Each row comes from the steps of one walk. Every step used is in the known rows, and no mark comes twice. Write the walk behind each row, first mark first.
In the rows, 128 means zero.
Known rows
vumot > lediden > gobiron > luki: [113 139 123  91  92 150 175 125 134 152  98 118 108 132 142 137 134  60
 170 100 107]
lediden > lifum > luki > mife: [117 120 166 150 110 137 160 233 121 133 128 116 126 128 125 138 129 111
 153 127  96]
luki > gobiron: [ 92 135  98 116 141 152 156 149 121 105 118 106  60 166 125 140 127  79
 138 139  57]
lediden > lifum: [ 97 104 152 134 111 134 162 220 120 144 134 121 115 143 137 125 150  87
 159 127  97]
luki > mife: [109  99 127 121 139 142 164 170 110 115 110 130  51 125 127 142 112 137
 159 147  53]
vumot > lediden > lifum > luki: [119 134 164 114  79 152 169 202 126 153 110 139 148 141 134 114 151  67
 144 117 141]
luki > mife > lediden: [130 102 167  97 144 140 176 179 110  99 110 130  46 133 133 139 108 142
 165 161  78]
luki > gobiron > lediden > lifum: [ 94 103 152 106 138 134 170 194 122  94 124 118 120 175 118 106 154  93
 161 126  78]
lediden > lifum > luki > gobiron: [102 147 143 145 115 142 156 219 128 126 136  97 136 162 123 135 142  60
 134 119  95]
petuf > luki > vumot > lediden > gobiron: [130  88 117  90  79 134 141 161 110 155 108  98  70 163 108 116 128 109
 176 108 117]
gobiron > luki: [103 113 144 126 114 142 154 165 112 163 126  99  99 161 153 152 130 137
 187 124 100]
mife > luki > gobiron > lediden > lifum: [ 98 116 155 118 127 100 158 190 115 146 138  91 115 175 111  98 153  73
 168 131  71]
lifum > lediden > gobiron > luki > mife: [144 109 138 114 118 142 175 134 126 120 112  93 109 116 133 149 143  89
 167 125  36]
luki > lifum > lediden: [132  84 161 113 148 177 153 177 129 145 112 135  97 138  99  86 171  64
 124 177  67]
mife > lediden > lifum: [121 106 196 107 121 133 176 225 122 126 131 122 108 152 142 118 144  97
 164 141 123]
lediden > gobiron > luki > mife: [110 124 121 124 125 134 169 146 130 129 113  94  85 120 136 164 111 107
 178 111  56]
luki > vumot > lediden > gobiron: [116 110 122 103  92 137 150 131 137 122  91 110  57 149 114 117 134  63
 151 107 117]
gobiron > luki > mife > lediden: [130 107 177 102 132 134 173 173 107 121 123 102  79 145 150 150 109 171
 203 137 105]
vumot > lediden > gobiron: [112 133 113  92  98 154 181 128 137 137  89 140  86 127 132 129 135  36
 137 118  89]
vumot > lediden > lifum > luki > mife: [126 128 159 110  92 147 170 201 125 132 107 142 132 122 128 118 136  94
 152 118 129]
gobiron > lediden > lifum > luki: [112  89 212 128 105 139 173 233 119 150 120 133 164 175 128 119 158 115
 159 131 113]

Which walk is each row?
[103 131 129 128 111 141 166 146 134 156 118  90 102 145 144 161 126  75
 170 107  71] -> lediden > gobiron > luki
[125 128 174 101 120 138 181 161 130 138 117  92  96 155 149 151 125  85
 175 123 100] -> mife > lediden > gobiron > luki
[102 122 136 126 137 159 157 157 146 163 114 101 103 136 115 123 136  56
 160 125  79] -> lediden > gobiron > luki > lifum
[137 108 134 117 113 149 176 140 129 131 105 111 101 133 131 140 160  37
 125 138  33] -> lifum > lediden > gobiron
[140 114 143 119 107 146 170 134 126 143 114  88 125 138 143 148 159  66
 156 122  52] -> lifum > lediden > gobiron > luki
[131 113 153 101 143 137 189 167 129  98 102 120  52 121 126 144 106  98
 157 144  58] -> luki > mife > lediden > gobiron
[120 120 150 141 118 150 158 189 114 135 109 121  82 139 126 161 110 128
 140 147  72] -> lifum > luki > mife
[125  80 122 104 123 140 152 197  86 151 125 114  61 141 118 140 110 176
 181 143  65] -> petuf > luki > mife
[109 110  96  99 126 148 145 178  94 142 132  93  72 179 113 134 123 122
 164 137  66] -> petuf > luki > gobiron
[126 118 158 125  82 149 142 166 119 143 101 111  89 171 119 132 131 102
 143 122 144] -> lifum > luki > vumot > lediden
[131  96 143 116 145 175 160 159 147 140 102 125 102 125  93  94 170  22
 116 162  44] -> luki > lifum > lediden > gobiron
[137 134 174 121 125 145 182 181 130 117 102 109  84 134 126 159 105  93
 138 142  73] -> lifum > luki > mife > lediden > gobiron
[113 130 131  93 115 168 169 135 147 158  97 129 112 126 116 103 141  42
 157 116 118] -> vumot > lediden > gobiron > luki > lifum
[110 104 145 143 106  95 126 168 113 176 129  70  50 173 112 120 129 103
 166 135  97] -> mife > luki > vumot
[120 133 119  89 103 146 182 120 132 130  96 123  93 112 136 138 119  90
 175 103  97] -> vumot > lediden > gobiron > luki > mife
[114 109 175 159  90 128 134 234 126 145 134  91 125 169 120 128 142 100
 154 114 139] -> lediden > lifum > luki > vumot
[107 124 160 122 124 153 165 173 119 119 108 113 113 194 120 136 133  99
 133 142  73] -> lifum > luki > gobiron > lediden
